Each row was made from one small tree. The marks that hang from a mark follow it in brackets, in the order of their numbers. Every link used is in the known rows. Write each row's tree.
In the rows, zero is written as 128.
Known rows
q_908{q_30 q_384{q_724 q_740}}: [124 132 172 178 196 179  62 155 171 104 162 186 131 169 124 171 132 148]
q_30{q_740{q_724{q_384} q_908}}: [138 146 125 153 169 117  65 147 134 132 163 119 114 192 104 183 123 134]
q_135{q_30}: [120  99 147 151 156 146  81 128 125 110  99 192 154 152 134 142 125 133]
q_908{q_30 q_384}: [122 132 159 177 180 158  69 126 134 111 177 192 121 146 146 133 131 123]
q_724{q_384 q_740{q_908}}: [149 131 112 148 144 138  70 142 132 148 136 183 124 191 123 167 130 116]
q_135{q_740{q_908}}: [120  77 150 153 177 137  74 128 127 107 118 161 141 144 110 150 130 127]
q_740{q_908{q_384}}: [135 135 153 162 172 144  72 130 147 100 179 163 124 149 115 163 120 125]
q_908{q_30 q_740{q_724{q_384}}}: [127 137 133 177 195 154  72 141 126 138 173 170  95 165 139 150 130 123]
q_30{q_740{q_724 q_908{q_384}}}: [127 157 151 173 192 123  70 146 155 117 203 105 107 168 103 176 106 140]
q_135{q_30 q_740{q_908{q_384}}}: [105  87 143 173 206 127  82 141 149 116 132 148 162 133 121 146 105 138]
q_724{q_135{q_30} q_384 q_740}: [119 135  85 137 104 142  89 150 121 173  81 201 163 197 162 151 131 115]
q_135{q_30{q_740{q_724 q_908}}}: [123 131 151 166 194 124  74 153 145 118 144 115 132 166 105 170 104 149]
q_724{q_135 q_740{q_908{q_384}}}: [130 163 122 153 132 151  84 149 149 143 165 168 128 174 139 161 121 111]
q_384{q_740{q_724{q_135{q_30}} q_908}}: [114 123 146 150 173 163  84 155 177 117 102 133 151 168 103 184 124 139]
q_135{q_30{q_740{q_908}}}: [125 124 158 171 182 126  70 149 128 109 131 147 141 167 115 158 118 143]
q_724{q_384 q_740{q_908{q_30}}}: [147 140 125 168 172 152  64 147 131 151 154 194 114 182 136 152 134 116]
q_384{q_724{q_135{q_30}} q_740{q_908}}: [124 130 150 145 155 171  76 175 171 104  94 168 169 181 108 193 127 146]
q_30{q_740{q_724}}: [122 131 149 155 161 131  73 133 127 121 143 135 115 176 118 162 123 138]
q_740{q_908{q_30}}: [139 125 169 169 185 162  63 133 132  97 159 185 116 146 123 144 135 123]
q_740{q_908}: [141 117 157 149 159 149  70 128 131  96 141 174 125 153 109 160 132 124]
q_384{q_740}: [126  91 167 155 163 166  71 123 145 101 102 185 132 168 113 166 151 133]

Which tree is each row?
[122 127 146 132 119 179  75 154 153 108  96 186 151 190 120 185 147 134]
q_384{q_724{q_135} q_740}
[133 148 128 152 145 153  77 155 150 139 162 188 132 180 136 168 108 134]
q_908{q_384{q_724{q_740}}}
[101  75 103 145 176 119  87 138 133 150  81 151 167 162 128 153 115 137]
q_135{q_30 q_740{q_724{q_384}}}
[133 140 155 159 177 128  68 144 140 112 165 116 109 171  99 174 116 139]
q_30{q_740{q_724 q_908}}
[130 156 141 172 171 166  70 161 150 140 180 199 122 174 148 153 111 134]
q_908{q_30 q_384{q_724{q_740}}}
[129 145  92 141 124 140  85 160 133 165 101 182 157 194 144 162 125 116]
q_724{q_135{q_30} q_384 q_740{q_908}}
[111 122 145 162 174 125  79 144 133 126 125 136 138 170 124 157 109 148]
q_135{q_30{q_740{q_724}}}
[113  84 110 151 195 117  81 147 145 141 104 132 161 159 109 166 107 138]
q_135{q_30 q_740{q_724{q_384} q_908}}
[ 96 108 125 159 169 134  90 150 146 126 119 148 174 143 136 146 113 128]
q_724{q_135{q_30 q_740{q_908{q_384}}}}
[106 104 123 126 114 153  84 151 125 121  87 181 166 171 137 158 132 127]
q_384{q_724{q_135{q_740}}}
[100 155 126 169 170 149  98 153 148 136 163 145 130 151 148 156 104 129]
q_908{q_384 q_740{q_724{q_135{q_30}}}}
[ 98 129 132 159 155 160  78 160 139 129 144 179 155 158 155 142 124 127]
q_908{q_30 q_384{q_724{q_135{q_740}}}}
[110 163 129 161 156 155  91 143 144 130 184 145 108 158 141 159 117 119]
q_908{q_384 q_740{q_724{q_135}}}
[121 151 112 153 134 122  74 161 121 139 114 151 157 198 135 165 130 127]
q_724{q_135{q_30{q_740{q_908}}} q_384}
[144 132 121 139 162 135  72 136 142 125 150 145 122 174 103 181 123 125]
q_740{q_724{q_384} q_908}
[138 157 163 173 193 163  62 160 157  99 201 175 124 156 121 166 112 138]
q_740{q_908{q_30 q_384{q_724}}}
[111 151 131 143 119 141  78 171 124 123 102 167 167 195 141 166 120 143]
q_384{q_724{q_135{q_30{q_740}}}}
[107 162 130 163 151 158  90 172 142 123 154 177 149 164 150 162 107 137]
q_908{q_384{q_724{q_135{q_30}}} q_740}
[119 117 155 178 210 152  65 160 155 110 177 160 140 146 120 156 110 140]
q_135{q_740{q_908{q_30 q_384{q_724}}}}
[120  99 127 163 205 137  69 142 140 139 144 143 128 158 117 153 124 127]
q_135{q_740{q_724{q_384} q_908{q_30}}}
[134 153 137 160 144 170  74 152 133 142 148 189 120 172 146 144 135 109]
q_724{q_135 q_740{q_908{q_30}}}
[113 120 143 139 136 174  82 165 157 113  72 186 174 185 127 180 133 146]
q_384{q_724{q_135{q_30}} q_740}
